What can hang from each mark
Q_234: Q_251
Q_142: Q_234 Q_760
Q_760: Q_841
Q_730: Q_841
Q_393: Q_251 Q_841
Q_786: Q_393
Q_841: Q_393 Q_730 Q_794
Q_670: Q_841
Q_251: Q_234 Q_670 Q_730

Each row was made from one small tree. Brackets hold a mark, then the marks that hang from it, in the order of their numbers. Every link used is in the known rows. Write each row's tree.
Known rows
{Q_234 {Q_251 Q_670 {Q_730 {Q_841 Q_393}}}}: -.18 -.24 -.10  .02 -.27 -.04  .17  .14  .25  .26  .09 -.15  .04  .27  .17  .09 -.08 -.01  .10 -.14  .04  .11  .11 -.10  .04  .02 -.03 -.07 -.05 -.08 -.09 -.23 -.19
{Q_730 {Q_841 Q_393 Q_794}}:  .09 -.11 -.21 -.04 -.06  .01 -.06  .02  .04  .07  .09 -.01  .16  .19  .04  .13  .04  .00 -.04  .03 -.24  .24  .05 -.27  .19  .05  .28 -.07 -.02 -.03 -.08 -.12 -.14
{Q_670 {Q_841 {Q_393 Q_251} Q_730 Q_794}}:  .02 -.06 -.17 -.28 -.06  .02  .16  .11 -.05 -.10  .21 -.35 -.02 -.06 -.02  .02  .10  .01 -.15 -.14 -.11 -.01 -.01 -.06  .73  .02  .38 -.06  .18  .13 -.23 -.27 -.16
{Q_730 {Q_841 {Q_393 {Q_251 Q_234}}}}: -.09 -.17 -.29  .06 -.23 -.11  .03 -.07  .15 -.08  .05 -.09 -.02  .17  .06  .08  .00  .01  .07 -.03 -.27 -.04 -.05 -.15  .14  .01  .15  .11  .10  .04 -.08  .04 -.11
{Q_760 {Q_841 {Q_393 Q_251} Q_730 Q_794}}:  .07  .04 -.24 -.22 -.02  .08  .09  .09 -.10 -.19  .12 -.32 -.01 -.09 -.23  .12  .11  .01 -.16 -.22 -.11  .07 -.09  .07  .34  .02  .39 -.07  .32 -.02 -.08 -.28 -.15
{Q_841 {Q_393 {Q_251 Q_670}} Q_730 Q_794}: -.10 -.08 -.18 -.20 -.13 -.08  .20  .12  .06 -.09  .11 -.43  .05 -.08 -.15  .10  .10 -.01 -.21 -.30 -.21 -.15  .23  .08  .64 -.03  .24  .01  .28  .07 -.15 -.41 -.12
{Q_730 {Q_841 {Q_393 Q_251} Q_794}}:  .06 -.11 -.30 -.05 -.17 -.02 -.03 -.02  .07 -.28  .09 -.10  .11  .19  .02  .15  .05  .00 -.04 -.09 -.27  .07 -.05 -.26  .20  .06  .32  .01  .08  .05 -.11 -.19 -.11
{Q_142 {Q_234 Q_251} Q_760}: -.02 -.05  .31  .00 -.05  .36  .21 -.11 -.03  .25 -.04 -.20 -.05 -.10 -.02  .03  .04  .03 -.11  .07 -.16 -.19  .05  .06  .05 -.01  .02  .00 -.12 -.08 -.03  .06 -.08
{Q_786 {Q_393 Q_841}}: -.03 -.18  .12 -.10  .00  .01 -.07  .04 -.01 -.26 -.01  .02 -.11 -.05 -.07 -.08 -.04  .00  .02 -.08  .11 -.10  .21 -.16 -.33 -.03  .27 -.04  .08 -.16 -.25 -.07 -.09
{Q_251 Q_234 Q_670 {Q_730 Q_841}}: -.20 -.11 -.06  .06 -.14 -.24  .14  .16  .01  .47  .18 -.04 -.11  .26  .20  .09 -.09  .02  .03 -.07 -.05 -.10  .18 -.14 -.08 -.07 -.23  .00 -.09  .01 -.09 -.11 -.02
{Q_760 Q_841}:  .07  .01  .05 -.09  .07  .08 -.08  .01 -.10  .03  .08  .04 -.07  .02 -.11  .04 -.02  .01  .06  .02  .12  .08 -.01  .02 -.31  .00  .06 -.02  .12 -.09  .05 -.01 -.06
{Q_760 {Q_841 Q_393 Q_730 Q_794}}:  .10  .00 -.15 -.21  .09  .14  .08  .11 -.17  .22  .12 -.25  .03 -.03 -.17  .16  .11  .01 -.17 -.12 -.11  .21 -.02  .05  .31  .02  .36 -.15  .23 -.11 -.08 -.18 -.15
{Q_841 {Q_393 {Q_251 Q_670 Q_730}} Q_794}: -.10 -.14 -.27 -.12 -.20 -.13  .19  .20  .31 -.11  .17 -.34  .00  .06  .06  .11  .01  .00 -.06 -.31 -.18 -.13  .12  .08  .23 -.01  .04  .07  .17  .03 -.06 -.47 -.07
{Q_760 {Q_841 Q_730 Q_794}}:  .11  .13 -.10 -.20  .14  .10  .07  .08 -.39  .17  .17 -.15  .00 -.03 -.22  .12  .07  .02 -.23 -.11  .03  .08 -.01  .04  .15  .01  .23 -.17  .19 -.04 -.10 -.19 -.08
{Q_786 {Q_393 {Q_251 Q_234 Q_670 Q_730}}}: -.25 -.17 -.17  .01 -.27 -.25  .20  .16  .20 -.06  .09 -.23 -.16 -.04  .06  .13 -.07 -.01 -.03 -.37 -.04 -.41  .27  .09 -.26 -.12 -.03  .14  .12  .09 -.20 -.20  .03
{Q_234 {Q_251 Q_730}}: -.08  .00 -.18  .05 -.15  .06  .19  .08  .03  .12  .02 -.08 -.06  .08  .12 -.01 -.06 -.01  .06 -.15  .09 -.04 -.23  .13 -.02  .04 -.10 -.09 -.05 -.05 -.05 -.18 -.05
{Q_142 Q_234}: -.02 -.03  .09  .03  .00  .14  .01 -.01  .04  .21  .04 -.03 -.11 -.04 -.02  .03  .03  .05 -.04  .05 -.14 -.09  .11 -.01 -.06 -.05 -.05  .02 -.16  .03  .04  .16 -.04
{Q_730 Q_841}:  .00 -.02  .01  .06 -.05 -.04 -.09 -.03 -.08  .02  .03  .09  .05  .16  .03  .03 -.03  .01  .02  .09  .02  .09  .01 -.26 -.11  .02  .02 -.04 -.12  .00 -.05  .05 -.01
{Q_234 {Q_251 Q_670}}: -.11 -.13  .03 -.07 -.14 -.01  .15  .01  .02  .08  .05 -.10 -.01 -.02  .00  .00 -.06 -.03 -.02 -.14  .12 -.20  .18  .05 -.03  .02 -.03  .01  .07 -.01 -.06 -.19 -.11
{Q_393 {Q_841 Q_794}}:  .14 -.03 -.05 -.22  .10  .01  .02  .03 -.18 -.09  .15  .00 -.07  .11 -.06 -.07  .03  .01 -.08 -.04  .01 -.05  .05 -.16  .07  .04  .19 -.06  .08 -.13 -.17 -.29 -.08
{Q_670 Q_841}:  .01 -.08  .13 -.16  .03  .02 -.03  .02  .00  .05  .15  .01 -.07 -.03  .07 -.06 -.03  .02  .07  .12  .12  .02  .07 -.15  .05  .02  .03 -.04 -.03  .06 -.10  .04 -.08
{Q_142 Q_760}:  .03 -.01  .37 -.02  .05  .14  .09 -.02 -.02  .03 -.04 -.12  .07 -.08  .03 -.01  .06  .00 -.10  .05 -.08 -.01  .09  .01  .10 -.03  .03  .00  .00 -.08 -.01 -.01  .05
{Q_251 Q_670}: -.11 -.09  .10 -.07 -.03 -.10  .02  .06  .08  .10  .07 -.05 -.01 -.07  .00  .04 -.03  .00 -.04 -.07  .05 -.12  .31  .00 -.03 -.05 -.11  .04  .05  .02  .00 -.13 -.02
{Q_393 Q_251 {Q_841 Q_730 Q_794}}:  .03  .05 -.13 -.24  .03  .00  .14  .04 -.33 -.37  .13 -.22 -.12  .06 -.17 -.07  .10  .02 -.23 -.20 -.04 -.24  .00 -.04  .52  .01  .27 -.08  .19 -.05 -.25 -.41 -.08
{Q_234 {Q_251 Q_670 {Q_730 Q_841}}}: -.20 -.11 -.03  .04 -.22 -.06  .15  .12  .03  .24  .13 -.04 -.02  .23  .17  .08 -.11  .00  .06 -.11  .18 -.04  .14 -.12 -.14  .01 -.16 -.09 -.11 -.02 -.14 -.24 -.10
{Q_393 Q_841}:  .04 -.06  .08 -.13  .09 -.02 -.06 -.01 -.08 -.17  .05  .01 -.14  .12 -.08 -.13 -.03  .01  .02  .01  .08 -.05  .08 -.10  .01  .01  .07 -.04  .04 -.16 -.11 -.11 -.09
{Q_730 {Q_841 Q_794}}:  .11  .01 -.17 -.04  .00 -.02 -.07 -.01 -.20  .04  .17  .06  .11  .19  .02  .11  .01  .01 -.07  .05 -.07  .08  .01 -.28 -.01  .04  .13 -.08 -.07  .05 -.14 -.15 -.03

Which tree is each row?
-.18 -.30  .02 -.17 -.13 -.14  .21  .22  .32  .59  .24 -.22 -.18  .08  .23  .03 -.07  .02  .13 -.05 -.11 -.03  .23 -.02  .22 -.06 -.11  .02  .01  .00 -.14 -.08 -.15
{Q_251 Q_234 {Q_670 {Q_841 Q_393}} Q_730}
-.23 -.19  .03 -.14 -.17 -.17  .05  .19  .19 -.41  .10 -.20 -.22  .06 -.02 -.04 -.08  .01  .02 -.32  .20 -.34  .39 -.09 -.32 -.09  .08  .06  .12 -.09 -.30 -.40 -.02
{Q_786 {Q_393 {Q_251 Q_670 Q_730} Q_841}}
-.03 -.12  .06 -.18 -.01  .09  .08  .10  .05  .22  .11 -.22 -.04 -.02  .04 -.03  .06  .02 -.02  .02  .00  .16  .10 -.03  .62 -.02  .22 -.13  .03  .02 -.17  .00 -.15
{Q_670 {Q_841 Q_393 Q_730}}
-.19 -.07  .17 -.24 -.09 -.12  .13  .13 -.09 -.12  .16 -.28 -.14 -.14 -.07 -.06  .01  .02 -.07 -.12  .16 -.27  .29 -.02  .48 -.06  .05  .02  .14  .19 -.24 -.24 -.08
{Q_393 {Q_251 {Q_670 {Q_841 Q_730}}}}
-.05 -.04 -.09 -.08 -.09 -.16  .08  .21 -.06  .25  .25 -.05  .05  .26  .17  .13 -.05  .01 -.08 -.10 -.02  .03  .21 -.24 -.05 -.03 -.10 -.09 -.09  .03 -.11 -.36 -.02
{Q_251 Q_670 {Q_730 {Q_841 Q_794}}}
-.18 -.17  .09 -.17 -.15 -.01  .22  .16  .09  .30  .21 -.16 -.14  .05  .21 -.05 -.13  .00  .12 -.06  .30 -.14  .14  .00 -.03  .00 -.14 -.07 -.04  .02 -.18 -.27 -.15
{Q_234 {Q_251 {Q_670 Q_841} Q_730}}
-.06  .02  .27  .06 -.09  .32  .31  .05  .04  .33  .00 -.26 -.10  .00  .12  .04  .01  .04 -.04  .00 -.11 -.15 -.05  .16  .01 -.04 -.09 -.05 -.20 -.13 -.03 -.03 -.03
{Q_142 {Q_234 {Q_251 Q_730}} Q_760}
-.17 -.22 -.01  .04 -.18 -.13  .03  .18  .34  .26  .13 -.14  .03  .27  .17  .12 -.06  .02  .06 -.07 -.05  .18  .20 -.16  .01 -.04 -.06 -.04 -.09 -.06 -.03 -.15 -.08
{Q_251 Q_670 {Q_730 {Q_841 Q_393}}}
-.05 -.08  .03 -.34 -.05  .06  .29  .14 -.28  .28  .27 -.25 -.05 -.07  .02  .02 -.01 -.01 -.19 -.13  .17 -.24  .24 -.05  .55  .03  .16 -.18  .11  .11 -.33 -.38 -.21
{Q_234 {Q_251 {Q_670 {Q_841 Q_730 Q_794}}}}
-.14 -.05 -.17  .06 -.21 -.08  .07  .12  .18 -.34  .00 -.18 -.07 -.04  .05  .06 -.02 -.01  .03 -.26  .08 -.17  .00  .07 -.31 -.06  .10  .05  .03  .05 -.16 -.18  .07
{Q_786 {Q_393 {Q_251 Q_730}}}
 .12 -.16 -.09 -.26  .00  .07  .02  .08  .11  .13  .22 -.11  .04  .03  .08  .04  .03  .00  .02  .05 -.13  .14  .11 -.15  .28  .05  .28 -.06  .05  .01 -.15 -.13 -.18
{Q_670 {Q_841 Q_393 Q_794}}
 .01 -.14  .13 -.09 -.05  .09  .10 -.07  .13 -.06  .01 -.27 -.09 -.12 -.14  .10  .06  .01 -.02 -.05 -.25 -.06 -.02  .12  .12 -.04  .21  .14  .31 -.15  .04 -.01 -.07
{Q_142 {Q_760 {Q_841 {Q_393 {Q_251 Q_234}}}}}
-.04 -.13  .48 -.16  .00  .31  .15 -.03 -.07  .35  .09 -.21 -.12 -.14 -.17  .12 -.01  .04 -.07 -.01  .03 -.23  .34  .08 -.25 -.06  .00  .02  .07 -.14  .03 -.06 -.17
{Q_142 {Q_234 {Q_251 Q_670}} {Q_760 Q_841}}
-.24 -.03 -.06 -.03 -.18 -.19  .12  .16  .18 -.17  .11 -.21 -.10  .05  .03  .01 -.04  .01  .04 -.25  .05 -.24  .14  .12  .00 -.06 -.17  .11  .05  .08 -.02 -.32  .04
{Q_393 {Q_251 Q_670 Q_730}}
-.06 -.23  .00 -.32 -.15 -.10  .04  .13  .08 -.29  .23 -.17 -.05 -.15 -.03  .12 -.03 -.02 -.06 -.20  .12 -.35  .45 -.20 -.13 -.04  .30  .08  .16  .19 -.35 -.34 -.08
{Q_786 {Q_393 {Q_251 {Q_670 {Q_841 Q_794}}}}}
-.03 -.18  .02 -.36 -.01  .00  .18  .22 -.02  .39  .27 -.35  .02 -.06  .02  .07  .07  .01 -.16 -.09 -.08  .02  .35 -.08  .66 -.03  .25 -.12  .13  .08 -.23 -.30 -.21
{Q_251 {Q_670 {Q_841 Q_393 Q_730 Q_794}}}
-.10 -.07 -.08 -.28 -.11 -.16  .16  .21  .04 -.07  .32 -.24 -.12  .09  .12  .03 -.03  .02  .01 -.17  .08 -.24  .18 -.06  .15 -.01 -.03  .03  .08  .16 -.20 -.47 -.04
{Q_393 {Q_251 {Q_670 {Q_841 Q_794}} Q_730}}
 .05  .06 -.01 -.27  .09  .07  .14  .13 -.30  .21  .24 -.15 -.02 -.05  .01  .03  .06  .02 -.17  .00  .02 -.01  .06 -.10  .54  .01  .21 -.19  .03  .12 -.26 -.19 -.10
{Q_670 {Q_841 Q_730 Q_794}}
 .16 -.06 -.18 -.19  .06  .10 -.04  .06  .04  .08  .18 -.09  .04  .02 -.11  .15  .05  .00 -.01 -.06 -.12  .23 -.02  .00 -.04  .04  .31 -.04  .21 -.12  .01 -.15 -.15
{Q_760 {Q_841 Q_393 Q_794}}
 .00  .01 -.22 -.18 -.02 -.08  .08  .13 -.06 -.34  .20 -.15 -.18  .22  .01 -.07  .02  .02  .00 -.23 -.01 -.19 -.11 -.05  .08  .03  .08 -.02  .10 -.06 -.19 -.49 -.02
{Q_393 {Q_251 Q_730} {Q_841 Q_794}}
-.10 -.06 -.20 -.05 -.11 -.21  .15  .18 -.08  .48  .31 -.08 -.06  .27  .17  .17 -.07  .02 -.09 -.09 -.16 -.11  .15 -.20 -.02 -.04 -.14 -.04 -.07  .06 -.17 -.28 -.03
{Q_251 Q_234 Q_670 {Q_730 {Q_841 Q_794}}}
-.08 -.11 -.09 -.26 -.04 -.16  .23  .23 -.05  .52  .42 -.16 -.16  .09  .20  .09 -.06  .02 -.01 -.09 -.06 -.20  .21 -.06  .15 -.03 -.12 -.02  .02  .12 -.21 -.25 -.08
{Q_251 Q_234 {Q_670 {Q_841 Q_794}} Q_730}
-.02 -.15  .01 -.32 -.08  .03  .18  .08 -.08  .22  .28 -.12 -.03  .00  .05  .01 -.07 -.02 -.04 -.07  .15 -.20  .25 -.12  .13  .06  .10 -.05  .07  .09 -.22 -.35 -.22
{Q_234 {Q_251 {Q_670 {Q_841 Q_794}}}}
-.05 -.20 -.21 -.12 -.19 -.14  .00  .05  .13 -.15  .18 -.19  .10  .14  .01  .17  .03  .00 -.05 -.16 -.20 -.04  .22 -.27  .20  .01  .20  .06  .15  .06 -.10 -.34 -.15
{Q_730 {Q_841 {Q_393 {Q_251 Q_670}} Q_794}}
-.07 -.03 -.01 -.33 -.01 -.11  .17  .11 -.28 -.24  .20 -.30 -.14  .04 -.17 -.05  .07  .01 -.26 -.26  .00 -.34  .27 -.07  .48 -.02  .17 -.04  .25 -.02 -.24 -.54 -.12
{Q_393 {Q_251 Q_670} {Q_841 Q_730 Q_794}}
-.14 -.19  .02 -.23 -.14 -.19  .13  .04  .07 -.01  .23 -.15 -.23 -.03  .09 -.01 -.08  .01  .08 -.06  .02 -.38  .23 -.04  .16 -.04 -.07  .16  .13  .18 -.14 -.10 -.11
{Q_393 {Q_251 Q_234 {Q_670 Q_841}}}
 .12 -.15 -.04 -.21  .04  .03 -.05  .07 -.09 -.22  .12  .00 -.05  .01 -.05 -.01  .00 -.01 -.10 -.12  .00 -.14  .27 -.22 -.23  .00  .39 -.06  .11 -.13 -.31 -.24 -.09
{Q_786 {Q_393 {Q_841 Q_794}}}
-.10 -.02 -.14  .12 -.19  .03  .11  .06 -.03  .12  .04  .02  .00  .30  .17  .04 -.10  .00  .06 -.05  .12  .07 -.21 -.09 -.14  .04 -.05 -.13 -.14 -.05 -.12 -.14 -.07
{Q_234 {Q_251 {Q_730 Q_841}}}
 .07 -.04 -.15 -.22  .01 -.05  .00  .00 -.16 -.43  .16 -.08 -.12  .13 -.12 -.07  .03  .01 -.06 -.12 -.04 -.23 -.03 -.14  .14  .05  .19  .02  .18 -.03 -.17 -.37 -.07
{Q_393 Q_251 {Q_841 Q_794}}
-.14 -.15  .12 -.23 -.12 -.12  .02  .07  .11 -.21  .19 -.12 -.13 -.04 -.02 -.02 -.04  .01  .06 -.06  .14 -.26  .30 -.11  .08 -.04 -.01  .11  .11  .18 -.12 -.19 -.07
{Q_393 {Q_251 {Q_670 Q_841}}}
-.18 -.09 -.03 -.01 -.17 -.04  .26  .14  .13  .21  .09 -.17 -.06  .05  .09  .00 -.08 -.01  .03 -.23  .16 -.17  .06  .13 -.02  .00 -.17 -.04  .01 -.04 -.07 -.27 -.06
{Q_234 {Q_251 Q_670 Q_730}}
 .09 -.07 -.07 -.29  .02  .12  .16  .14 -.09  .23  .20 -.29  .02 -.03  .04  .03  .09  .01 -.16 -.03 -.11  .15  .05 -.09  .67  .02  .34 -.16  .07  .03 -.21 -.18 -.19
{Q_670 {Q_841 Q_393 Q_730 Q_794}}
-.04 -.09 -.48 -.03 -.18 -.08  .24  .13  .16  .07  .14 -.28 -.08  .12  .10  .11  .04  .00 -.04 -.26 -.37 -.11 -.20  .11  .28  .02  .10  .07  .14  .00 -.07 -.26 -.05
{Q_841 {Q_393 {Q_251 Q_234 Q_730}} Q_794}
 .04 -.04 -.36 -.14 -.10  .04  .05  .14  .15 -.11  .16 -.24 -.05  .11 -.07  .13  .03  .01  .02 -.24 -.13  .11 -.19  .08 -.04  .03  .19  .01  .23 -.11 -.01 -.36 -.09
{Q_760 {Q_841 {Q_393 {Q_251 Q_730}} Q_794}}
-.17 -.10  .18 -.25 -.09  .05  .27  .10 -.19  .29  .17 -.22 -.10 -.10  .02 -.04 -.04  .00 -.08 -.09  .24 -.21  .22  .03  .43  .00  .05 -.13  .06  .08 -.23 -.21 -.21
{Q_234 {Q_251 {Q_670 {Q_841 Q_730}}}}
 .02  .00 -.20 -.23  .01 -.08  .21  .00 -.39 -.15  .14 -.22 -.23  .07 -.14 -.06  .06  .01 -.25 -.18 -.18 -.40 -.07 -.01  .59  .00  .21 -.04  .26  .00 -.27 -.33 -.09
{Q_393 {Q_251 Q_234} {Q_841 Q_730 Q_794}}
-.10 -.11  .04 -.13 -.07 -.02  .06  .03 -.13 -.53 -.02 -.20 -.17 -.10 -.14 -.06  .04  .01 -.14 -.23  .12 -.26  .20 -.06  .13 -.05  .37 -.04  .16 -.05 -.35 -.19 -.07
{Q_786 {Q_393 Q_251 {Q_841 Q_730}}}
-.09 -.04  .28  .12 -.13  .29  .20  .01  .01  .29  .06 -.16 -.05  .19  .17  .10 -.01  .05 -.05  .08 -.12 -.04  .02 -.10 -.06 -.03 -.06 -.11 -.27 -.10 -.08 -.01 -.05
{Q_142 {Q_234 {Q_251 {Q_730 Q_841}}} Q_760}
-.05 -.22 -.05 -.28 -.06 -.03  .15  .29  .25  .37  .33 -.26 -.03  .09  .21  .07 -.02  .01  .04 -.09 -.03  .06  .25 -.10  .22 -.01  .05 -.05  .04  .00 -.17 -.35 -.16
{Q_251 {Q_670 {Q_841 Q_393 Q_794}} Q_730}
 .08 -.01  .44 -.08  .13  .34 -.01 -.04 -.07  .23  .07 -.13 -.10 -.10 -.19  .07  .06  .06 -.07  .14 -.12  .00  .16  .03 -.24 -.07  .06  .01 -.02 -.14  .07  .15 -.02
{Q_142 Q_234 {Q_760 Q_841}}
-.11 -.21  .13 -.21 -.04 -.14  .11  .08  .03  .39  .25 -.05 -.18 -.04  .12  .03 -.08  .01  .05  .04  .00 -.23  .31 -.09  .11 -.05 -.11  .06  .06  .09 -.17 -.01 -.11
{Q_251 Q_234 {Q_670 Q_841}}
-.06 -.08 -.20 -.05 -.11  .01  .02  .12  .25 -.24  .06 -.22 -.11  .10 -.05  .08 -.01  .02  .12 -.19  .01  .15 -.20  .14 -.12 -.01  .11  .06  .21 -.10  .04 -.18 -.07
{Q_760 {Q_841 {Q_393 {Q_251 Q_730}}}}
 .16  .11  .28 -.24  .18  .24  .12  .07 -.40  .15  .14 -.26  .04 -.12 -.19  .10  .12  .01 -.31 -.03 -.05  .07  .09  .06  .29 -.03  .25 -.17  .18 -.13 -.11 -.25 -.01
{Q_142 {Q_760 {Q_841 Q_730 Q_794}}}
 .01  .06 -.33  .00 -.16 -.09  .06  .09 -.07 -.15  .19 -.08  .00  .27  .06  .10  .01  .02 -.05 -.12 -.08 -.04 -.16 -.19  .02  .03  .04 -.03 -.04  .09 -.14 -.34  .04
{Q_393 {Q_251 {Q_730 {Q_841 Q_794}}}}
-.04 -.08  .14 -.07 -.08  .14  .10  .10  .19 -.19  .04 -.36 -.04  .03 -.03  .06  .05  .02  .00 -.13 -.09  .12 -.10  .16 -.01 -.03  .11  .06  .21 -.19  .05 -.20 -.01
{Q_142 {Q_760 {Q_841 {Q_393 {Q_251 Q_730}}}}}
-.13 -.19 -.22 -.10 -.20 -.09  .18  .11  .28  .09  .17 -.25 -.22  .10  .21 -.02 -.03  .02  .15 -.10 -.14 -.09 -.13  .01  .29 -.02  .03  .09  .06  .08 -.13 -.08 -.10
{Q_670 {Q_841 {Q_393 {Q_251 Q_234 Q_730}}}}
-.01 -.25  .03 -.34 -.03 -.04  .06  .15  .19  .26  .29 -.19  .02 -.01  .09  .09 -.01  .00 -.01 -.01 -.07  .03  .37 -.18  .24  .00  .19 -.01  .11  .04 -.15 -.24 -.21
{Q_251 {Q_670 {Q_841 Q_393 Q_794}}}
 .04  .10  .42 -.13  .14  .24  .08  .04 -.32  .11  .04 -.25 -.02 -.12 -.17  .03  .09  .02 -.21  .01  .02  .07  .08  .09  .23 -.06  .16 -.12  .13 -.16 -.04 -.08  .01
{Q_142 {Q_760 {Q_841 Q_730}}}
